Known rows, with every way that one mark hangs from another
X{E{H W}}: [ 0.12 -0.02 -0.05 -0.09  0.27  0.01  0.04  0.09 -0.13 -0.01 -0.05  0.05
 -0.30 -0.04  0.32 -0.03  0.09  0.05 -0.04  0.10 -0.23  0.15 -0.10  0.06
  0.12 -0.07  0.12]
N{E{F}}: [ 0.03  0.01 -0.03 -0.07  0.04  0.18 -0.01  0.01  0.29  0.08 -0.14  0.28
  0.16  0.04  0.33  0.00 -0.17 -0.07  0.09 -0.21 -0.07 -0.11  0.13  0.06
  0.04 -0.07 -0.03]
C{E{A F} N S}: [ 0.08 -0.23 -0.19 -0.12 -0.05  0.21 -0.15  0.24  0.36  0.04 -0.21  0.52
  0.12  0.03  0.30 -0.10 -0.10  0.02  0.11 -0.41 -0.05 -0.10  0.20  0.00
  0.01  0.04  0.20]
N{E{W Z}}: [ 0.10  0.12 -0.07 -0.11  0.15  0.12  0.08  0.07  0.11  0.03  0.12  0.16
  0.04  0.00  0.42  0.00 -0.16 -0.21 -0.01 -0.13 -0.41 -0.04 -0.07  0.05
  0.05 -0.07 -0.02]
N{E{A F X}}: [ 0.08 -0.14 -0.06 -0.12 -0.28  0.21  0.00  0.03  0.34  0.08 -0.19  0.33
  0.15  0.07  0.58  0.05 -0.13 -0.18  0.15 -0.17 -0.06 -0.01  0.23  0.10
  0.09 -0.10  0.02]
Z{E{A C{N} F}}: [ 0.12  0.02 -0.06 -0.18 -0.18  0.04 -0.08  0.12  0.30  0.01 -0.17  0.34
 -0.12  0.11  0.30  0.01 -0.22  0.08  0.09 -0.33 -0.03  0.06  0.04  0.04
 -0.03 -0.01  0.30]
A{E{H W}}: [ 0.13  0.06 -0.05 -0.08  0.33  0.03  0.08 -0.07 -0.02 -0.03  0.11  0.05
 -0.07  0.08  0.17 -0.04 -0.11 -0.04 -0.05  0.13 -0.25  0.09 -0.11  0.12
  0.08  0.01  0.08]
C{E}: [ 0.04 -0.17 -0.02 -0.03 -0.06  0.13  0.00  0.05  0.12  0.02  0.06  0.16
 -0.12  0.01  0.15 -0.02  0.05 -0.02  0.00 -0.10 -0.05 -0.17  0.09 -0.02
  0.00  0.06  0.07]
S{E{C F W}}: [ 0.11  0.06 -0.09 -0.11  0.06  0.23  0.02  0.11  0.33  0.09  0.27  0.19
 -0.16  0.00  0.39  0.01 -0.21 -0.05  0.04 -0.03 -0.11  0.02  0.07  0.10
 -0.01 -0.10  0.24]
X{E{H}}: [ 0.10 -0.07 -0.04 -0.06  0.03 -0.02  0.02  0.05 -0.10  0.01 -0.14  0.05
 -0.27 -0.01  0.10 -0.02  0.07  0.08 -0.04  0.05 -0.16  0.08  0.00  0.02
  0.08 -0.06  0.05]
A{E{F S X}}: [ 0.12  0.17 -0.10 -0.14  0.06  0.21 -0.03 -0.01  0.38  0.07  0.03  0.11
  0.06  0.17  0.47  0.02 -0.12 -0.06  0.01  0.15  0.19 -0.09  0.10  0.16
  0.03 -0.05  0.04]
S{C{E}}: [ 0.07 -0.14 -0.05 -0.02  0.03  0.22  0.04  0.06  0.13  0.06 -0.07  0.26
 -0.20  0.07 -0.17 -0.01 -0.12  0.05  0.03 -0.12 -0.05 -0.13  0.15  0.02
  0.08  0.02  0.15]
Z{E{F H S{C}}}: [ 0.15  0.12 -0.05 -0.11  0.34  0.23 -0.05  0.01  0.26  0.04 -0.29  0.42
 -0.22  0.11 -0.17  0.02 -0.31  0.09  0.04 -0.29 -0.04  0.05 -0.20  0.08
  0.12  0.00  0.26]
E{F W X}: [ 0.09  0.05 -0.06 -0.13  0.22  0.14  0.04  0.09  0.18  0.03  0.07  0.10
  0.00  0.02  0.48  0.02  0.05 -0.09  0.07  0.10  0.00  0.02  0.00  0.14
  0.06 -0.04  0.10]
E{F H W X}: [ 0.16  0.01 -0.07 -0.13  0.30  0.14  0.07  0.05  0.07  0.01  0.05  0.18
 -0.11  0.00  0.35  0.01  0.03 -0.08  0.05  0.01 -0.19  0.13 -0.09  0.15
  0.11 -0.01  0.13]
A{E{F W Z}}: [ 0.12  0.31 -0.06 -0.15  0.26  0.11  0.06  0.05  0.29  0.05  0.01  0.16
  0.12  0.12  0.37 -0.02 -0.14 -0.08 -0.02  0.20 -0.42 -0.07 -0.09  0.16
  0.02 -0.03  0.02]
C{S{E{F H}}}: [ 0.09 -0.18 -0.14 -0.06  0.11  0.25 -0.05  0.06  0.30  0.07  0.00  0.35
 -0.01 -0.04 -0.01 -0.08 -0.24 -0.03  0.06 -0.22 -0.15  0.05  0.01  0.04
  0.03 -0.04  0.14]
M{C{N S{E}}}: [ 0.09 -0.11 -0.17 -0.03  0.13 -0.01 -0.03  0.18  0.17  0.01 -0.01  0.40
 -0.06  0.04  0.18 -0.09 -0.24  0.07 -0.01 -0.07  0.10  0.06  0.19  0.01
 -0.05 -0.01  0.20]
A{E{C Z}}: [ 0.13  0.17 -0.06 -0.12 -0.21  0.08  0.08  0.00  0.16  0.03  0.22 -0.06
 -0.08  0.16  0.30  0.01 -0.14 -0.01 -0.09  0.13 -0.29 -0.04  0.06  0.07
 -0.07 -0.02  0.02]
E{W X}: [ 0.09 -0.02 -0.06 -0.10  0.15  0.06  0.07  0.06 -0.01 -0.03  0.23 -0.06
 -0.11  0.00  0.41  0.01  0.07 -0.12  0.01  0.10  0.02  0.09 -0.04  0.08
  0.07 -0.02  0.08]
X{E{C}}: [ 0.07 -0.04 -0.03 -0.08 -0.22  0.07  0.01  0.10  0.02  0.04  0.05 -0.10
 -0.30  0.05  0.45  0.01  0.07  0.13 -0.05  0.08  0.03  0.03  0.13  0.01
  0.00 -0.09  0.09]
A{E{F H Z}}: [ 0.14  0.21 -0.06 -0.12  0.11  0.09  0.06 -0.03  0.22  0.05 -0.12  0.24
  0.06  0.12  0.06 -0.02 -0.16 -0.02 -0.03  0.07 -0.52 -0.04 -0.05  0.13
  0.02  0.00  0.00]
E{X}: [ 0.06 -0.09 -0.03 -0.07 -0.11  0.03  0.05  0.02  0.02  0.00  0.13 -0.04
 -0.08  0.02  0.22  0.03  0.05 -0.07  0.02  0.04  0.10  0.03  0.07  0.04
  0.02 -0.01  0.02]
E{C H W X}: [ 0.21 -0.08 -0.09 -0.13  0.05  0.16  0.11  0.03 -0.09 -0.05  0.40 -0.10
 -0.34  0.02  0.47  0.03  0.05 -0.06 -0.05 -0.01 -0.12  0.21 -0.05  0.08
  0.05 -0.01  0.18]
A{E}: [ 0.04  0.05 -0.03 -0.05  0.02  0.00  0.03 -0.07  0.10  0.02  0.04 -0.01
  0.03  0.12  0.14 -0.02 -0.12  0.00 -0.03  0.16 -0.02 -0.05  0.08  0.07
  0.00 -0.01 -0.01]
X{E{C F H S}}: [ 0.16  0.11 -0.10 -0.12  0.00  0.24 -0.08  0.11  0.18  0.07 -0.09  0.10
 -0.29  0.06  0.47  0.03  0.03  0.15 -0.04 -0.03 -0.01  0.06  0.01  0.06
  0.04 -0.11  0.16]
S{C{E{F H X}}}: [ 0.18 -0.18 -0.08 -0.10  0.07  0.31  0.07  0.07  0.21  0.08 -0.13  0.40
 -0.25  0.08 -0.05  0.01 -0.11  0.02  0.08 -0.16 -0.14 -0.07  0.19  0.11
  0.13  0.02  0.20]
N{E}: [ 0.03 -0.05 -0.02 -0.04 -0.02  0.10  0.02 -0.02  0.10  0.04  0.01  0.14
  0.05  0.02  0.25  0.00 -0.15 -0.10  0.03 -0.19 -0.04 -0.06  0.11  0.01
  0.05 -0.05 -0.03]

Rows
[ 0.14 -0.18 -0.08 -0.21 -0.12  0.27 -0.02  0.09  0.37  0.03  0.11  0.12
 -0.21  0.13  0.57 -0.02 -0.15  0.06  0.06 -0.25  0.15  0.03 -0.01  0.06
 -0.01  0.02  0.22] -> Z{E{C{S} F X}}
[ 0.13 -0.20 -0.09 -0.12 -0.43  0.15  0.05  0.13  0.22  0.03  0.02  0.25
 -0.10  0.04  0.39  0.04  0.07 -0.19  0.03 -0.07 -0.35 -0.10  0.10  0.03
  0.04  0.03  0.09] -> C{E{A X Z}}
[ 0.08  0.00 -0.12 -0.09 -0.21  0.23  0.00  0.13  0.14  0.02  0.22 -0.06
 -0.06  0.04  0.27 -0.03 -0.07  0.01 -0.07 -0.13 -0.24  0.02 -0.04 -0.03
 -0.07  0.00  0.03] -> E{C{S} Z}
[ 0.12 -0.21 -0.06 -0.07 -0.27  0.03  0.03 -0.02 -0.03 -0.03 -0.07  0.13
 -0.09  0.01  0.11  0.05  0.05 -0.11  0.06 -0.04 -0.17  0.21  0.03  0.05
  0.11  0.00  0.09] -> E{A H X}
[ 0.06  0.16 -0.09 -0.04 -0.01  0.28 -0.13  0.08  0.35  0.10 -0.43  0.36
  0.13  0.11 -0.04  0.07 -0.20  0.02  0.11 -0.07  0.04  0.03  0.06  0.08
  0.12 -0.08  0.13] -> E{A F S{C}}
[ 0.14  0.08 -0.09 -0.05 -0.02  0.20 -0.05  0.00  0.01 -0.01  0.20 -0.04
 -0.21  0.04  0.15  0.04 -0.03  0.04 -0.09 -0.16  0.03  0.11 -0.09 -0.01
  0.00 -0.01  0.14] -> E{C H S}
[ 0.11  0.05 -0.12 -0.15  0.07  0.06  0.00  0.11  0.22  0.05  0.00  0.33
  0.04  0.03  0.38 -0.02 -0.21 -0.09  0.09 -0.30  0.07 -0.04  0.26  0.08
  0.03 -0.08  0.09] -> C{N{E{F X}}}
[ 0.08 -0.03 -0.03 -0.06  0.12  0.18  0.01 -0.04  0.18  0.07 -0.16  0.35
  0.08  0.02  0.21 -0.01 -0.18 -0.06  0.06 -0.28 -0.23 -0.02  0.07  0.08
  0.08 -0.05  0.02] -> N{E{F H}}
[ 0.15 -0.04 -0.07 -0.03  0.19  0.21 -0.03  0.10  0.25  0.04 -0.23  0.47
 -0.09  0.11  0.34  0.00  0.06  0.09 -0.02  0.00 -0.05 -0.12  0.02  0.06
  0.00  0.07  0.16] -> M{C{E{F H S}}}
[ 0.17  0.01 -0.12 -0.10 -0.14  0.18  0.14  0.10  0.26  0.10  0.14  0.28
 -0.29  0.04 -0.15  0.04 -0.35 -0.14  0.02  0.01 -0.27  0.03  0.15  0.09
  0.09 -0.11  0.17] -> S{C E{X Z}}
[ 0.06 -0.31 -0.09 -0.01  0.03  0.17 -0.01  0.13  0.18  0.01 -0.10  0.30
 -0.04  0.10  0.40 -0.08  0.06  0.09 -0.01  0.00  0.06 -0.12  0.12 -0.01
 -0.03  0.10  0.08] -> M{C{E S}}
[ 0.09  0.24 -0.10 -0.09  0.33  0.14 -0.02 -0.01  0.16  0.00  0.17 -0.03
  0.02  0.11  0.41 -0.02 -0.13 -0.07 -0.06  0.17  0.06 -0.01 -0.10  0.10
  0.04 -0.04  0.06] -> A{E{S W}}
[ 0.02 -0.05 -0.03 -0.07 -0.19  0.17 -0.05  0.01  0.33  0.09 -0.31  0.37
  0.25  0.05  0.37  0.02 -0.17 -0.12  0.13 -0.21 -0.14 -0.05  0.16  0.07
  0.08 -0.09  0.00] -> N{E{A F}}
[ 0.23  0.16 -0.14 -0.11  0.08  0.24  0.06  0.07  0.07  0.02  0.03  0.20
 -0.24  0.06 -0.14  0.07 -0.16 -0.09 -0.05 -0.08 -0.26  0.12 -0.10  0.08
  0.12 -0.04  0.11] -> E{H S{C} X Z}
[ 0.10 -0.19 -0.07 -0.10 -0.55  0.12  0.01  0.04  0.10  0.00  0.13 -0.05
 -0.13  0.08  0.48  0.08  0.05 -0.07  0.04  0.01  0.05  0.15  0.17  0.03
  0.01 -0.04  0.12] -> E{A C X}
[ 0.10 -0.22 -0.17 -0.11  0.10  0.22  0.02  0.11  0.22  0.02  0.34  0.12
 -0.12 -0.04  0.39 -0.07 -0.18 -0.15  0.03 -0.06  0.04  0.10  0.02  0.06
  0.06 -0.06  0.15] -> C{S{E{W X}}}
[ 0.20  0.01 -0.11 -0.16  0.14  0.15  0.15  0.05  0.04  0.00  0.21  0.19
 -0.12  0.00  0.47  0.01 -0.12 -0.26 -0.02 -0.15 -0.48  0.09 -0.08  0.10
  0.12 -0.05  0.04] -> N{E{H W X Z}}
[ 0.10  0.01 -0.05 -0.07  0.17  0.12 -0.02  0.04  0.11  0.01 -0.27  0.32
  0.09 -0.01  0.18  0.01 -0.01 -0.07  0.09 -0.05 -0.37  0.17 -0.12  0.11
  0.13 -0.02  0.14] -> E{A F H W}
[ 0.23  0.09 -0.19 -0.15 -0.01  0.12 -0.04  0.10 -0.02 -0.04  0.35  0.05
 -0.33  0.04  0.30  0.04 -0.07 -0.01 -0.08 -0.25  0.17  0.18  0.07  0.02
  0.00 -0.03  0.24] -> E{C{N} H S X}
[ 0.18  0.06 -0.09 -0.16  0.30  0.13  0.09 -0.03  0.17  0.02  0.08  0.16
 -0.05  0.11  0.44 -0.02 -0.10 -0.08  0.02  0.15 -0.20  0.07  0.00  0.21
  0.10 -0.02  0.10] -> A{E{F H W X}}
[ 0.05 -0.20 -0.10  0.01  0.02  0.10  0.01  0.10  0.21  0.04 -0.03  0.29
 -0.03  0.05  0.24 -0.07 -0.15  0.03  0.00  0.08  0.05  0.03  0.11  0.02
 -0.02  0.00  0.13] -> M{C{S{E}}}
[ 0.08  0.09 -0.07 -0.06  0.18 -0.03  0.00  0.13  0.19  0.04 -0.26  0.48
  0.10  0.10  0.41 -0.03 -0.18  0.05  0.04 -0.10  0.03 -0.04  0.25  0.08
 -0.02 -0.02  0.10] -> M{C{N{E{F}}}}
[ 0.09 -0.07 -0.05 -0.09 -0.12  0.07 -0.05  0.09  0.12  0.07 -0.46  0.29
 -0.09  0.01  0.24  0.01  0.05  0.08  0.07  0.02 -0.28  0.11  0.05  0.08
  0.12 -0.09  0.11] -> X{E{A F H}}
[ 0.17 -0.05 -0.06 -0.13 -0.18  0.15 -0.07 -0.01  0.14 -0.04 -0.03  0.16
 -0.28  0.10  0.23  0.05 -0.15  0.01 -0.01 -0.31 -0.05  0.18 -0.19 -0.01
  0.04  0.01  0.27] -> Z{E{A C H S}}
[ 0.14  0.17 -0.08 -0.17 -0.08  0.11  0.08  0.03  0.34  0.08  0.01  0.16
  0.05  0.15  0.39  0.01 -0.12 -0.09  0.00  0.20 -0.27 -0.10  0.09  0.17
  0.00 -0.03  0.00] -> A{E{F X Z}}
[ 0.08  0.02 -0.05 -0.10 -0.05  0.21  0.01  0.14  0.33  0.09 -0.08  0.36
 -0.01  0.03  0.20 -0.01  0.02 -0.04  0.02 -0.12 -0.38 -0.26  0.03  0.04
 -0.02  0.04  0.06] -> C{E{F Z}}
[ 0.09  0.17 -0.07 -0.05  0.25  0.19 -0.10  0.02  0.17  0.05 -0.16  0.24
  0.04  0.01  0.02  0.02 -0.05  0.02  0.00 -0.14 -0.05  0.02 -0.14  0.06
  0.05 -0.02  0.08] -> E{F H S}
[ 0.12  0.03 -0.13 -0.09 -0.13  0.03  0.00  0.11  0.15  0.04  0.34  0.17
 -0.26 -0.02  0.11 -0.01 -0.27 -0.02 -0.02 -0.19  0.02  0.06  0.22  0.01
 -0.06 -0.09  0.25] -> S{E{C{N}}}
[ 0.09  0.06 -0.08 -0.11 -0.07  0.13  0.05  0.08  0.17  0.03 -0.05  0.27
  0.13  0.01  0.48  0.02 -0.15 -0.25  0.04 -0.14 -0.49  0.03 -0.04  0.05
  0.09 -0.08  0.01] -> N{E{A W Z}}
[ 0.09 -0.13 -0.03 -0.02  0.20  0.08  0.07  0.12  0.09  0.00 -0.03  0.28
 -0.14  0.08  0.49 -0.02  0.11  0.03 -0.02  0.16 -0.06 -0.10  0.04  0.05
  0.00  0.08  0.14] -> M{C{E{W}}}
[ 0.09  0.00 -0.08 -0.08 -0.18  0.20  0.00  0.07  0.37  0.11  0.18  0.20
 -0.14  0.01  0.23  0.02 -0.22 -0.01  0.04 -0.07 -0.05 -0.02  0.17  0.07
 -0.05 -0.10  0.18] -> S{E{C F}}
[ 0.19 -0.04 -0.11 -0.13  0.10  0.27  0.13  0.16  0.16  0.05  0.12  0.24
 -0.28  0.07  0.17  0.02 -0.09 -0.10  0.01 -0.02 -0.30 -0.06  0.06  0.08
  0.12  0.01  0.17] -> S{C{E{W X Z}}}
[ 0.10  0.23 -0.11 -0.14  0.11  0.05 -0.01  0.15  0.24  0.07 -0.08  0.42
  0.12  0.02  0.20 -0.03 -0.26 -0.08  0.03 -0.34 -0.29 -0.10  0.14  0.05
 -0.01 -0.07  0.05] -> C{N{E{F Z}}}
[ 0.13  0.29 -0.15 -0.12  0.13  0.06 -0.05  0.13  0.16  0.03  0.08  0.29
  0.04  0.01  0.23 -0.01 -0.27 -0.13 -0.04 -0.36 -0.12 -0.06  0.06  0.00
  0.00 -0.07  0.05] -> C{N{E{S Z}}}
[ 0.16  0.09 -0.12 -0.15 -0.18  0.21  0.01 -0.02  0.22  0.02  0.36 -0.14
 -0.16  0.19  0.60  0.04 -0.10 -0.04 -0.08  0.13  0.25  0.00  0.14  0.09
 -0.02 -0.05  0.08] -> A{E{C S X}}
[ 0.11 -0.07 -0.04 -0.02 -0.06  0.06  0.08  0.13  0.16  0.02 -0.11  0.33
 -0.11  0.10  0.31  0.00  0.08  0.02 -0.05  0.12 -0.27 -0.17  0.06  0.02
 -0.05  0.09  0.08] -> M{C{E{Z}}}
[ 0.11 -0.04 -0.07 -0.10  0.13  0.21  0.00  0.01  0.19  0.05 -0.23  0.41
  0.15  0.01  0.43  0.01 -0.16 -0.16  0.11 -0.24 -0.38  0.09 -0.01  0.11
  0.15 -0.07  0.09] -> N{E{A F H W}}
[ 0.15  0.23 -0.10 -0.19  0.12  0.14 -0.12  0.13  0.33  0.02  0.02  0.26
 -0.20  0.11  0.31  0.01 -0.24  0.11  0.00 -0.36  0.21 -0.02 -0.06  0.02
 -0.05 -0.01  0.31] -> Z{E{C{N} F S}}
